Known rows, with every step that occurs
M, H: -.02, -.01, .07, -.07, -.19, .04, .09, .20, .05, .06, -.05, .20, .19, .10, .16, .08, .05, -.05, -.01, .03, .11, .05, .01
G, X, T, C: -.46, .15, -.09, -.04, -.09, .14, .16, .53, .29, .02, -.27, -.13, .21, .09, .13, -.46, -.04, -.14, .18, .13, -.02, -.04, .18
P, G, X, T: -.45, .14, -.02, .07, .03, -.06, .20, .35, .20, -.01, -.28, -.06, .25, .34, .12, -.42, -.07, -.13, -.10, .11, .07, -.09, .15
X, T: -.33, .12, .00, .01, -.17, .06, .02, .23, .11, .00, -.17, -.03, .08, .08, .10, -.16, -.04, -.15, .12, .12, .00, -.05, .18
G, P: -.03, .08, .05, .10, -.03, -.14, .06, -.02, .02, .04, -.21, .03, .11, .20, .16, -.10, -.06, -.13, .03, .05, .18, .12, .03
T, X, G, P: .08, .03, -.04, .07, -.03, -.02, -.06, .10, -.20, .07, -.29, -.17, .13, .18, .32, -.39, -.06, -.12, .06, .15, .26, .12, -.07
P, G, X, T, C, M: -.35, .22, -.08, .02, .07, .00, .24, .24, .13, -.04, -.31, -.13, .27, .22, .06, -.57, -.05, -.13, .08, .10, .07, -.05, .18
C, T: -.29, .06, -.02, -.01, -.11, .04, .11, .27, .01, .02, -.16, -.05, -.06, -.03, .18, -.19, -.03, -.16, .29, -.02, .07, .07, .08
T, C, M, P, G, X: -.09, .19, -.05, .05, .24, -.05, .26, .12, -.01, .02, -.29, .01, .15, .17, .16, -.47, -.01, -.15, -.01, -.26, .13, .02, .05
C, T, X, G, P: -.11, .01, -.09, .04, -.03, .04, -.03, .35, -.14, .04, -.29, -.26, .05, .08, .32, -.54, -.08, -.13, .28, .09, .26, .17, -.04
M, C, T: -.46, .02, -.04, -.04, -.08, .04, .08, .23, .18, .07, -.17, .01, -.08, -.12, .21, -.24, -.02, -.19, .44, .05, .12, .05, .06
H, M, X: -.28, .12, .03, -.06, -.05, .07, .22, .16, -.16, .10, -.09, .36, -.18, .07, .25, -.02, .09, -.23, .02, -.13, .04, -.06, .08
X, T, C, M: -.23, .21, -.08, -.04, -.12, .13, .06, .13, .05, -.03, -.21, -.11, .11, -.07, .03, -.35, -.03, -.16, .33, .11, .00, -.01, .22
H, M: -.18, .18, .06, -.05, -.20, .04, .05, .15, -.25, .03, -.07, .35, -.08, .07, .18, .06, .08, -.23, .02, .10, .00, -.05, .13
H, M, C: -.34, .15, .03, -.07, -.17, .05, .03, .13, -.09, .07, -.08, .39, -.11, -.02, .21, .00, .09, -.26, .17, .17, .05, -.06, .11
M, Z: -.22, .08, .01, .05, -.11, -.07, .07, .16, -.01, .14, -.19, .21, .14, -.10, .14, .08, .01, -.12, .17, .24, .10, .01, .03
Z, M: .01, .15, .02, .04, -.26, -.07, .09, -.07, -.01, -.08, -.17, .43, -.04, -.05, .12, .05, -.05, -.19, .09, .13, -.07, .08, .14
X, G, P: .05, .12, .01, .08, -.03, -.13, -.01, -.02, -.20, .00, -.26, -.08, .17, .19, .19, -.25, -.06, -.13, -.02, .16, .25, .10, .00
P, G, X, T, C: -.50, .13, -.06, .04, .03, -.01, .22, .51, .29, .01, -.30, -.13, .27, .27, .13, -.53, -.07, -.14, .05, .11, .07, -.09, .16
H, M, P, G, X, T: -.42, .20, .03, .06, .10, -.03, .12, .54, -.04, .02, -.22, .32, .08, .37, .21, -.33, .04, -.22, -.33, -.14, .06, -.14, .13
H, M, P, G, X, T, C: -.46, .19, -.01, .03, .10, .02, .13, .70, .05, .04, -.23, .25, .09, .30, .22, -.44, .04, -.22, -.19, -.14, .06, -.14, .15

Rows
-.15, .14, -.06, -.09, -.17, .18, .06, .26, .11, -.03, -.15, -.01, .24, -.04, .03, -.29, .02, -.08, .26, .10, .04, .02, .18	X, T, C, M, H
-.24, .18, -.06, .06, .12, .00, .09, .24, .07, -.01, -.26, -.07, .13, .13, .08, -.46, -.05, -.17, .08, -.15, .10, -.06, .17	X, T, C, M, P, G
-.38, .23, -.13, -.02, -.04, .11, .17, .37, .15, .03, -.32, -.01, .31, -.08, .06, -.45, -.01, -.10, .28, .27, .00, -.01, .16	G, X, T, C, M, Z
-.41, .21, -.10, .05, .08, -.04, .22, .35, .16, .02, -.35, -.02, .37, .10, .05, -.51, -.04, -.10, .14, .25, .10, -.06, .15	P, G, X, T, C, M, Z
-.09, .14, .01, .15, .08, -.20, .22, .16, .09, -.07, -.29, .47, .07, .25, .20, -.22, -.08, -.18, -.27, -.17, .03, .04, .07	Z, M, P, G, X
-.47, .12, -.01, -.09, -.16, .10, .03, .34, -.05, .05, -.10, .30, -.17, -.09, .23, -.15, .08, -.26, .34, .12, .06, -.01, .12	H, M, C, T
-.02, .12, -.04, .02, -.11, -.05, .19, -.07, -.09, -.05, -.24, .36, -.07, -.04, .23, -.16, -.05, -.19, .05, -.01, .04, .06, .07	Z, M, X, G
-.36, -.02, -.11, -.05, -.07, .12, -.02, .32, .01, .08, -.24, -.16, -.05, -.11, .35, -.48, -.03, -.18, .47, .14, .20, .08, -.03	M, C, T, X, G
-.29, .09, -.05, -.01, -.22, -.01, .08, .13, .18, -.07, -.20, .38, -.12, -.20, .16, -.16, -.06, -.22, .42, .15, -.02, .11, .14	Z, M, C, T
-.31, .10, -.09, .00, -.14, .07, .21, .28, .29, -.03, -.24, .30, -.06, -.11, .15, -.27, -.07, -.19, .27, -.03, -.07, .02, .20	Z, M, X, T, C
-.28, .11, .02, .07, .06, -.12, .27, .18, .08, .03, -.25, .01, .19, .33, .17, -.29, -.04, -.13, -.13, .04, .11, -.04, .06	P, G, X
-.02, .12, .05, .15, .02, -.22, .13, .06, .02, -.05, -.23, .49, -.02, .19, .18, -.08, -.07, -.21, -.21, -.18, .05, .04, .08	Z, M, P, G
-.43, .09, -.04, .10, .22, -.06, .19, .59, .27, .05, -.31, -.03, .20, .33, .21, -.53, -.06, -.15, -.16, -.24, .12, -.08, .08	M, P, G, X, T, C
-.23, .08, .04, .13, .25, -.16, .24, .26, .07, .07, -.27, .10, .13, .39, .25, -.30, -.03, -.15, -.33, -.31, .16, -.03, -.02	M, P, G, X
.06, .18, .04, .11, .22, -.15, .16, -.23, -.22, .00, -.21, .13, .04, .22, .13, -.19, -.01, -.17, -.18, -.30, .17, .02, .03	C, M, P, G
.00, .04, -.05, -.01, -.12, .07, -.03, .13, -.25, .07, -.23, -.14, .04, .07, .32, -.31, -.03, -.15, .11, .13, .16, .04, -.04	T, X, G
-.31, .08, -.07, -.03, -.08, .08, -.09, .40, -.17, .06, -.23, .12, -.06, .02, .34, -.46, .03, -.22, .32, .22, .24, .08, .02	H, M, C, T, X, G, P
-.47, .04, -.08, -.03, .00, .14, .22, .39, .30, .11, -.21, -.09, -.01, -.01, .20, -.36, -.03, -.17, .28, -.15, .05, -.06, .14	M, X, T, C
-.13, .14, .01, .00, .02, -.03, .13, .13, -.28, .06, -.20, .25, -.04, .18, .28, -.22, .05, -.20, -.07, -.03, .20, .01, .03	H, M, X, G, P
-.49, .14, -.05, -.09, -.08, .18, .17, .49, .05, .08, -.14, .22, -.10, .01, .21, -.26, .07, -.23, .19, -.06, .00, -.11, .18	H, M, X, T, C
.05, .11, -.03, .09, -.04, -.13, .17, -.09, -.04, -.05, -.29, .33, .00, .07, .22, -.23, -.08, -.17, .01, .00, .13, .14, .04	Z, M, X, G, P
-.42, -.05, -.08, -.05, -.07, .13, .03, .33, .16, .12, -.20, -.08, -.10, -.12, .32, -.37, -.02, -.18, .50, .06, .14, .08, .00	M, C, T, X
-.20, .15, .00, -.07, -.05, .07, .15, .15, -.33, .07, -.14, .27, -.12, .08, .29, -.15, .09, -.23, -.03, -.04, .11, -.06, .05	H, M, X, G
-.16, .11, -.01, .01, -.23, -.06, .07, -.09, .15, -.05, -.18, .48, -.06, -.13, .15, -.01, -.04, -.22, .25, .19, -.03, .07, .12	Z, M, C
.10, .06, .05, -.03, -.33, -.01, .09, .10, .07, -.08, -.09, .56, .13, -.01, .12, .13, .00, -.10, .01, .12, -.02, .12, .09	Z, M, H
-.28, .22, -.10, .00, .10, .11, .18, .33, .13, -.01, -.31, -.06, .18, .10, .13, -.54, -.02, -.14, .05, -.13, .01, .00, .14	G, X, T, C, M, P
-.28, .16, -.06, .12, .05, -.09, .18, .48, .29, -.08, -.33, .33, .14, .19, .16, -.45, -.10, -.18, -.11, -.11, -.01, -.01, .17	Z, M, P, G, X, T, C
-.27, .18, .06, .06, .14, -.09, .18, .38, -.15, .05, -.19, .39, .02, .37, .26, -.21, .06, -.22, -.36, -.20, .10, -.09, .06	H, M, P, G, X
